What can hang from each mark
J_844: J_45 J_614 J_902
J_614: J_844
J_663: J_357
J_105: J_45 J_663
J_902: J_614 J_844
J_45: J_105 J_844
J_357: J_289 J_844
J_289: J_105 J_357

Known rows, with every way that one mark hangs from another
J_45[J_105[J_663] J_844[J_902[J_614]]]: 0.86 -0.58 -1.04 2.05 1.99 0.36 -0.10 1.63 1.50 0.58 -0.81 0.07 -0.11 1.29 0.04 1.95 1.25 0.60 1.20 -1.08 -0.12 2.10 -0.70 -0.70 -0.70 1.81 -1.98 -0.25
J_614[J_844[J_45[J_105[J_663[J_357]]] J_902]]: 0.43 0.47 -1.48 2.95 -0.34 1.83 0.48 -1.74 0.94 0.54 -0.70 1.47 0.57 4.46 -1.74 1.71 2.43 1.73 -0.02 -3.82 1.99 0.99 -2.19 -0.20 2.25 1.56 0.06 -0.07
J_614[J_844]: 0.37 0.19 -0.73 1.08 0.50 0.52 0.08 -1.05 0.80 1.34 0.07 0.28 0.88 0.98 -0.21 1.18 0.75 0.31 -0.44 -2.50 0.57 0.06 -0.33 -0.16 1.21 -1.28 -0.33 -1.29
J_614[J_844[J_902]]: 0.21 0.99 -1.59 1.37 0.62 1.04 -0.50 -2.09 0.79 1.44 0.41 0.72 0.52 2.80 0.19 1.05 1.87 0.59 0.03 -2.90 0.72 0.84 -1.11 -0.13 2.82 0.07 -0.53 -0.91
J_289[J_105[J_45[J_844] J_663]]: 0.19 -0.21 1.98 0.25 1.07 2.19 -0.99 -1.35 0.05 0.73 -0.62 -1.41 -2.05 -1.86 -0.82 1.75 -2.49 0.07 1.09 1.00 -0.63 0.10 -0.26 0.62 1.29 1.59 -2.19 -1.27
J_289[J_105[J_45 J_663] J_357]: -0.54 -0.28 3.59 0.75 1.43 2.75 -2.07 -2.59 -0.62 0.14 -2.05 -1.76 -4.10 -2.04 -0.15 0.97 -2.22 -0.76 1.24 1.57 -1.96 0.09 -0.27 0.80 1.11 3.02 -3.67 -1.36
J_45[J_105[J_663] J_844]: 0.99 -1.34 0.28 1.46 1.87 0.00 1.12 2.23 1.23 0.57 -1.37 -0.35 0.27 -0.01 -0.54 2.01 0.26 0.00 0.81 -0.28 0.14 1.17 0.06 -1.08 -1.65 1.18 -1.16 -0.68
J_289[J_105 J_357]: -0.73 -0.16 1.71 0.15 1.78 1.71 -2.43 -0.80 -0.85 -0.24 -0.97 -2.01 -2.94 -2.87 1.71 0.67 0.47 -2.41 0.02 0.44 -2.61 1.37 0.39 0.47 0.91 1.66 -3.79 -1.35
J_357[J_289 J_844[J_45[J_105]]]: 1.01 -1.21 -0.35 1.26 1.30 0.73 0.97 2.91 0.13 1.56 -0.45 -0.48 0.58 2.48 -1.31 0.97 3.98 0.24 -0.59 0.38 0.58 1.71 1.27 1.07 -1.62 -1.59 1.49 -0.63
J_289[J_105[J_45 J_663[J_357]]]: 0.06 -0.99 1.97 0.53 0.27 2.75 -0.80 -2.09 -0.34 0.43 -0.60 -1.50 -2.65 -1.16 -1.01 1.45 -1.70 0.18 0.78 0.26 -0.96 -0.40 -0.85 0.08 1.94 2.21 -2.45 -1.11
J_844[J_45[J_105[J_663]] J_614 J_902]: 0.34 0.26 -1.85 3.49 -0.83 3.29 -0.06 -0.60 0.63 -0.54 -1.80 0.87 -0.40 5.86 -0.19 1.59 0.56 1.04 0.37 -1.43 -0.77 2.45 -1.66 -0.68 4.61 5.67 -0.42 1.98
J_357[J_289[J_105] J_844[J_902]]: 0.39 0.11 -0.34 -0.41 2.70 1.02 -1.55 0.37 -0.42 2.15 1.20 -1.20 -1.02 1.22 0.93 0.45 4.45 -1.11 0.07 0.84 -0.56 2.83 1.72 1.60 1.61 -0.68 -0.46 -1.55
J_663[J_357[J_844[J_45 J_902]]]: 0.43 -0.78 -1.58 0.47 -0.88 1.13 0.10 -0.36 -0.27 0.24 0.35 -0.60 -0.62 3.77 -0.79 1.04 1.46 0.76 -0.07 -1.80 0.60 0.81 -1.34 -0.71 1.61 1.69 -0.31 -0.28
J_289[J_357]: -0.35 -0.53 0.60 0.43 0.83 1.01 -0.79 -0.06 -0.30 0.14 -1.51 -1.16 -1.81 0.34 0.98 0.38 -0.46 -1.13 0.07 0.05 -1.98 0.47 -0.07 -0.45 0.12 1.24 -2.52 -0.90
J_289[J_105[J_45[J_844[J_614 J_902]]] J_357]: -0.54 0.17 2.27 1.54 2.24 2.09 -3.67 -1.11 -0.77 -0.61 -1.47 -2.17 -3.77 -1.76 0.85 1.25 0.10 -0.49 1.09 0.26 -2.81 1.30 -0.54 0.55 1.20 3.53 -3.69 -0.79
J_614[J_844[J_45[J_105]]]: 0.59 0.08 -0.73 2.71 -0.05 1.19 0.81 0.00 0.96 0.56 -0.81 0.90 1.20 1.89 -1.64 1.75 2.01 0.98 -0.67 -3.33 1.51 0.49 -1.26 0.01 0.19 -0.57 0.54 -0.35
J_902[J_614[J_844]]: 0.46 -0.08 -1.59 1.25 0.24 0.42 -1.03 0.23 1.15 1.06 0.48 -0.15 0.53 -0.76 0.31 1.30 0.42 0.52 -0.47 -2.58 -0.61 0.25 -0.19 0.29 -0.33 -2.30 -1.71 -1.03
J_844[J_45[J_105] J_614 J_902]: 0.32 0.21 -2.13 3.69 -0.63 2.98 -0.46 0.35 0.40 -0.84 -1.51 0.46 -0.28 5.42 0.04 1.50 2.09 0.87 0.00 -2.18 -1.30 2.66 -1.81 -0.84 4.02 5.05 -0.25 2.18
J_357[J_844]: 0.67 -0.31 0.04 -0.86 0.82 0.02 0.08 0.50 0.19 1.74 0.91 -1.10 -0.07 -0.01 0.37 0.66 -0.47 -1.06 0.21 0.69 0.02 0.81 0.92 0.18 0.30 -0.87 0.25 -1.30
J_844[J_45 J_614 J_902]: 0.05 1.08 -2.88 2.25 -1.49 3.15 -0.72 -0.96 0.19 -0.53 -0.93 0.45 -0.15 6.20 0.35 1.27 -0.11 1.09 -0.09 -1.56 -1.04 2.18 -1.63 -0.34 5.49 4.61 -0.41 1.77
J_902[J_614 J_844[J_45]]: 0.17 0.95 -2.50 0.91 -1.92 1.16 -0.10 2.59 1.32 0.39 0.79 0.25 2.03 -0.39 -0.03 1.70 -3.31 1.59 -0.17 -0.81 1.10 0.64 0.45 1.22 -2.24 -2.81 -0.23 0.32
J_663[J_357[J_289[J_105] J_844[J_902]]]: 0.36 -1.36 -0.91 0.22 1.28 0.93 -1.08 0.10 -0.70 0.87 0.81 -1.32 -1.23 2.25 0.19 0.71 4.37 0.00 -0.21 -1.23 -0.51 1.58 0.32 -0.11 1.35 0.51 -1.23 -1.24

Rows
-0.01 -0.01 0.77 0.84 0.67 1.05 -1.30 -0.08 -0.29 0.07 -1.36 -1.08 -1.70 1.07 0.68 0.62 -0.79 -0.79 0.20 0.58 -1.23 1.24 0.61 0.37 0.75 2.15 -1.24 -0.51 -> J_289[J_357[J_844[J_45 J_614]]]
1.02 -1.97 -0.01 2.35 1.75 0.18 0.13 2.07 0.98 -0.29 -1.60 -0.47 -0.19 0.79 -0.03 2.20 0.57 0.47 0.69 -1.12 -0.77 1.41 0.14 -1.75 -0.09 3.32 -1.60 -0.11 -> J_45[J_105[J_663[J_357]] J_844[J_614]]
0.30 0.37 -0.99 1.84 -1.15 1.74 0.68 1.89 1.06 0.06 -0.56 0.63 1.68 1.01 -0.06 1.83 -3.18 1.06 0.20 -0.17 0.99 1.25 0.92 0.05 0.25 0.86 0.79 0.94 -> J_902[J_844[J_45[J_105[J_663]] J_614]]
0.60 0.13 -0.45 2.54 -0.21 1.42 1.09 -0.57 1.12 0.76 -1.02 1.17 1.12 2.12 -1.96 1.80 0.87 1.17 -0.40 -2.68 1.92 0.30 -1.15 0.12 0.60 -0.12 0.44 -0.48 -> J_614[J_844[J_45[J_105[J_663]]]]
0.13 -0.60 0.96 -0.47 0.70 1.85 -1.12 -1.68 -0.28 0.54 0.23 -1.31 -1.91 -1.46 0.68 1.26 -1.26 -1.38 0.28 0.45 -0.90 1.08 0.79 0.13 3.09 2.17 -2.41 -1.33 -> J_289[J_105[J_663[J_357[J_844[J_614]]]]]
0.40 0.81 -1.73 2.98 0.03 1.69 0.25 -0.98 0.96 0.62 -0.53 1.33 0.92 3.88 -1.21 1.60 2.97 1.29 -0.21 -3.76 1.52 1.29 -2.09 -0.05 1.86 0.78 0.34 0.09 -> J_614[J_844[J_45[J_105] J_902]]
0.88 -2.50 0.76 1.74 1.36 0.86 1.36 1.29 0.54 0.90 -1.14 -0.34 -0.67 0.97 -0.84 1.19 2.17 -0.26 0.26 -0.53 -0.29 0.76 0.24 -1.17 -0.84 1.10 -0.74 -0.66 -> J_45[J_105[J_663[J_357[J_289 J_844]]]]
0.84 -0.64 -0.69 2.39 2.14 0.72 -0.32 1.13 1.22 0.17 -1.31 0.08 -0.23 2.22 0.66 1.95 0.82 0.31 1.22 -0.75 -0.75 2.47 -0.18 -1.27 1.54 4.12 -1.56 0.30 -> J_45[J_105[J_663] J_844[J_614 J_902]]
0.73 -0.55 1.56 0.84 0.09 1.69 0.72 -1.25 0.81 1.24 -1.68 -0.47 -1.23 1.60 -2.20 1.77 -4.79 2.15 1.74 1.14 0.46 -1.24 -0.99 -0.11 0.22 1.70 -0.92 -0.87 -> J_105[J_45[J_844] J_663]
0.48 0.24 -1.95 1.74 -0.63 0.99 -0.67 0.34 1.17 0.61 0.06 0.17 0.91 0.39 -0.60 1.55 0.21 1.11 -0.68 -2.80 0.07 0.30 -0.75 0.65 -0.36 -2.04 -1.20 -0.57 -> J_902[J_614[J_844[J_45]]]
0.39 -0.07 -1.86 1.89 -1.54 1.23 0.36 2.78 1.50 0.06 0.21 0.46 1.62 -0.31 -0.68 2.00 -2.24 1.83 0.05 -1.32 1.31 0.65 0.10 0.63 -2.83 -1.70 -0.52 0.48 -> J_902[J_614 J_844[J_45[J_105[J_663[J_357]]]]]
-0.07 0.48 -0.13 0.75 0.68 1.14 -1.49 -0.48 -0.11 0.36 -0.82 -0.74 -1.83 1.63 0.50 0.54 0.09 -0.41 0.44 0.13 -0.83 1.55 -0.34 0.75 0.35 1.46 -1.69 -0.59 -> J_289[J_357[J_844[J_45 J_902[J_614]]]]
-0.39 0.34 2.95 1.37 2.42 2.15 -4.07 -2.02 -1.01 0.08 -0.74 -2.31 -4.27 -1.67 1.18 0.77 0.45 -1.01 1.32 0.98 -2.68 1.70 0.06 1.02 2.14 3.72 -2.95 -0.85 -> J_289[J_105[J_45] J_357[J_844[J_614 J_902]]]
-0.16 0.22 0.48 0.61 1.59 0.81 -2.16 -0.87 -0.33 0.51 -0.81 -1.11 -2.20 1.42 1.85 0.26 0.10 -1.14 0.72 0.51 -1.90 1.81 0.57 -0.01 1.94 2.74 -1.99 -0.69 -> J_289[J_357[J_844[J_614 J_902]]]
-0.34 -0.12 3.33 0.83 1.91 2.12 -2.37 -1.90 -0.42 0.05 -2.00 -1.81 -3.79 -2.34 -0.16 1.35 -2.32 -0.45 1.43 1.53 -1.58 0.37 -0.21 0.89 0.48 3.02 -3.69 -1.62 -> J_289[J_105[J_45[J_844] J_663] J_357]
0.57 -1.55 -1.57 0.94 0.85 0.73 -0.93 0.33 -0.44 0.72 0.33 -0.94 -0.79 3.99 0.43 0.64 3.52 0.56 -0.23 -1.35 -0.84 1.45 0.54 -0.73 1.98 1.52 -0.72 -0.63 -> J_663[J_357[J_289 J_844[J_614 J_902]]]
0.84 -1.78 1.01 1.92 0.30 1.73 -0.01 -0.79 0.38 0.55 -2.02 -0.70 -1.57 3.30 -2.18 1.82 -2.41 3.01 1.28 0.34 -0.17 -0.95 -0.57 -0.59 0.80 2.93 -1.23 -0.63 -> J_105[J_45[J_844[J_614]] J_663[J_357[J_289]]]
0.20 1.47 -2.06 2.04 -0.58 1.81 0.07 -1.96 0.85 0.87 -0.21 1.23 0.95 4.36 -1.18 1.42 1.41 1.40 -0.27 -3.41 1.71 0.97 -1.88 0.36 2.87 0.50 0.24 -0.24 -> J_614[J_844[J_45 J_902]]
0.36 0.34 -1.77 1.72 -1.42 1.29 0.37 2.82 1.63 0.33 0.13 0.53 1.82 -0.70 -0.51 1.93 -2.65 1.47 0.16 -0.76 1.30 0.84 0.46 0.95 -2.87 -2.10 -0.29 0.49 -> J_902[J_614 J_844[J_45[J_105[J_663]]]]
0.29 0.28 -1.62 2.48 -0.95 2.97 1.35 -0.32 0.67 0.11 -1.41 1.01 -0.21 5.44 -1.36 1.43 1.05 1.01 0.35 -1.34 0.73 1.78 -2.44 -0.33 2.35 3.35 -0.16 1.20 -> J_844[J_45[J_105[J_663]] J_902]
0.51 -0.63 -0.86 0.05 -1.05 1.61 0.78 -1.71 0.55 0.97 -0.25 0.16 -0.85 3.26 -0.97 1.17 -2.26 0.90 0.64 -0.16 1.00 0.28 -0.59 -0.22 2.04 1.82 -1.30 -0.80 -> J_105[J_663[J_357[J_844[J_45 J_902[J_614]]]]]
0.23 0.32 -1.25 2.03 -1.08 1.56 0.37 2.57 0.88 -0.13 -0.40 0.30 1.81 0.77 0.18 1.78 -2.10 0.92 -0.03 -0.72 0.57 1.37 0.82 -0.05 -0.20 0.46 0.91 1.11 -> J_902[J_844[J_45[J_105] J_614]]
0.52 -2.04 0.29 0.53 1.12 0.90 -0.79 0.58 -0.74 0.79 0.29 -1.77 -1.45 0.85 -0.77 0.94 3.38 0.39 -0.30 -0.71 -0.63 0.50 0.48 -0.06 -0.10 -0.10 -0.88 -1.41 -> J_663[J_357[J_289[J_105[J_45]] J_844]]
0.33 0.18 -2.67 3.01 -0.87 2.53 -0.07 1.07 0.81 -0.31 -0.74 0.47 0.00 4.02 -0.81 1.52 2.88 1.23 -0.10 -2.52 -0.31 2.05 -2.50 -0.08 0.83 1.74 -1.00 1.44 -> J_844[J_45[J_105] J_902[J_614]]
0.59 0.91 -1.71 0.37 -0.42 1.22 -0.52 0.02 0.44 1.18 0.82 -0.25 -0.04 2.81 -0.40 1.00 0.25 0.35 0.29 -0.41 0.69 1.75 -0.58 0.99 1.28 0.15 0.18 -0.16 -> J_357[J_844[J_45 J_902[J_614]]]
0.08 1.06 -3.30 1.59 -1.74 2.69 -0.33 -0.18 0.60 -0.01 -0.21 0.43 0.05 4.78 -0.56 1.26 0.50 1.45 -0.17 -1.95 -0.07 1.58 -2.30 0.46 2.23 1.39 -1.02 1.03 -> J_844[J_45 J_902[J_614]]
0.64 -0.03 0.62 1.23 0.14 1.94 -0.17 -1.76 1.02 1.21 -1.29 -0.25 -1.47 2.48 -1.82 1.72 -3.94 2.53 2.00 0.69 0.26 -0.60 -1.50 0.08 0.87 2.19 -1.51 -0.56 -> J_105[J_45[J_844[J_902[J_614]]] J_663]
0.74 0.34 -0.64 1.67 0.27 1.63 -0.37 -0.22 0.51 0.75 -0.24 0.11 -0.39 3.58 -0.13 1.22 0.33 0.12 0.68 0.03 0.25 2.42 -0.06 0.20 3.02 3.18 0.58 0.53 -> J_357[J_844[J_45[J_105[J_663]] J_614 J_902]]
0.04 0.90 -1.75 0.96 -1.73 1.67 0.25 1.69 0.77 0.10 -0.01 0.29 1.90 1.29 0.38 1.60 -3.68 0.97 -0.11 -0.30 0.79 1.01 0.97 0.31 0.80 0.11 0.78 0.82 -> J_902[J_844[J_45 J_614]]
0.65 -0.74 0.67 1.84 0.55 1.22 -0.87 0.51 0.31 0.27 -1.27 -1.43 -0.88 0.88 -1.07 1.70 -1.84 1.78 0.90 -0.32 -1.43 -0.53 -1.00 -0.61 0.18 1.65 -0.70 -0.08 -> J_105[J_45[J_844[J_614]]]
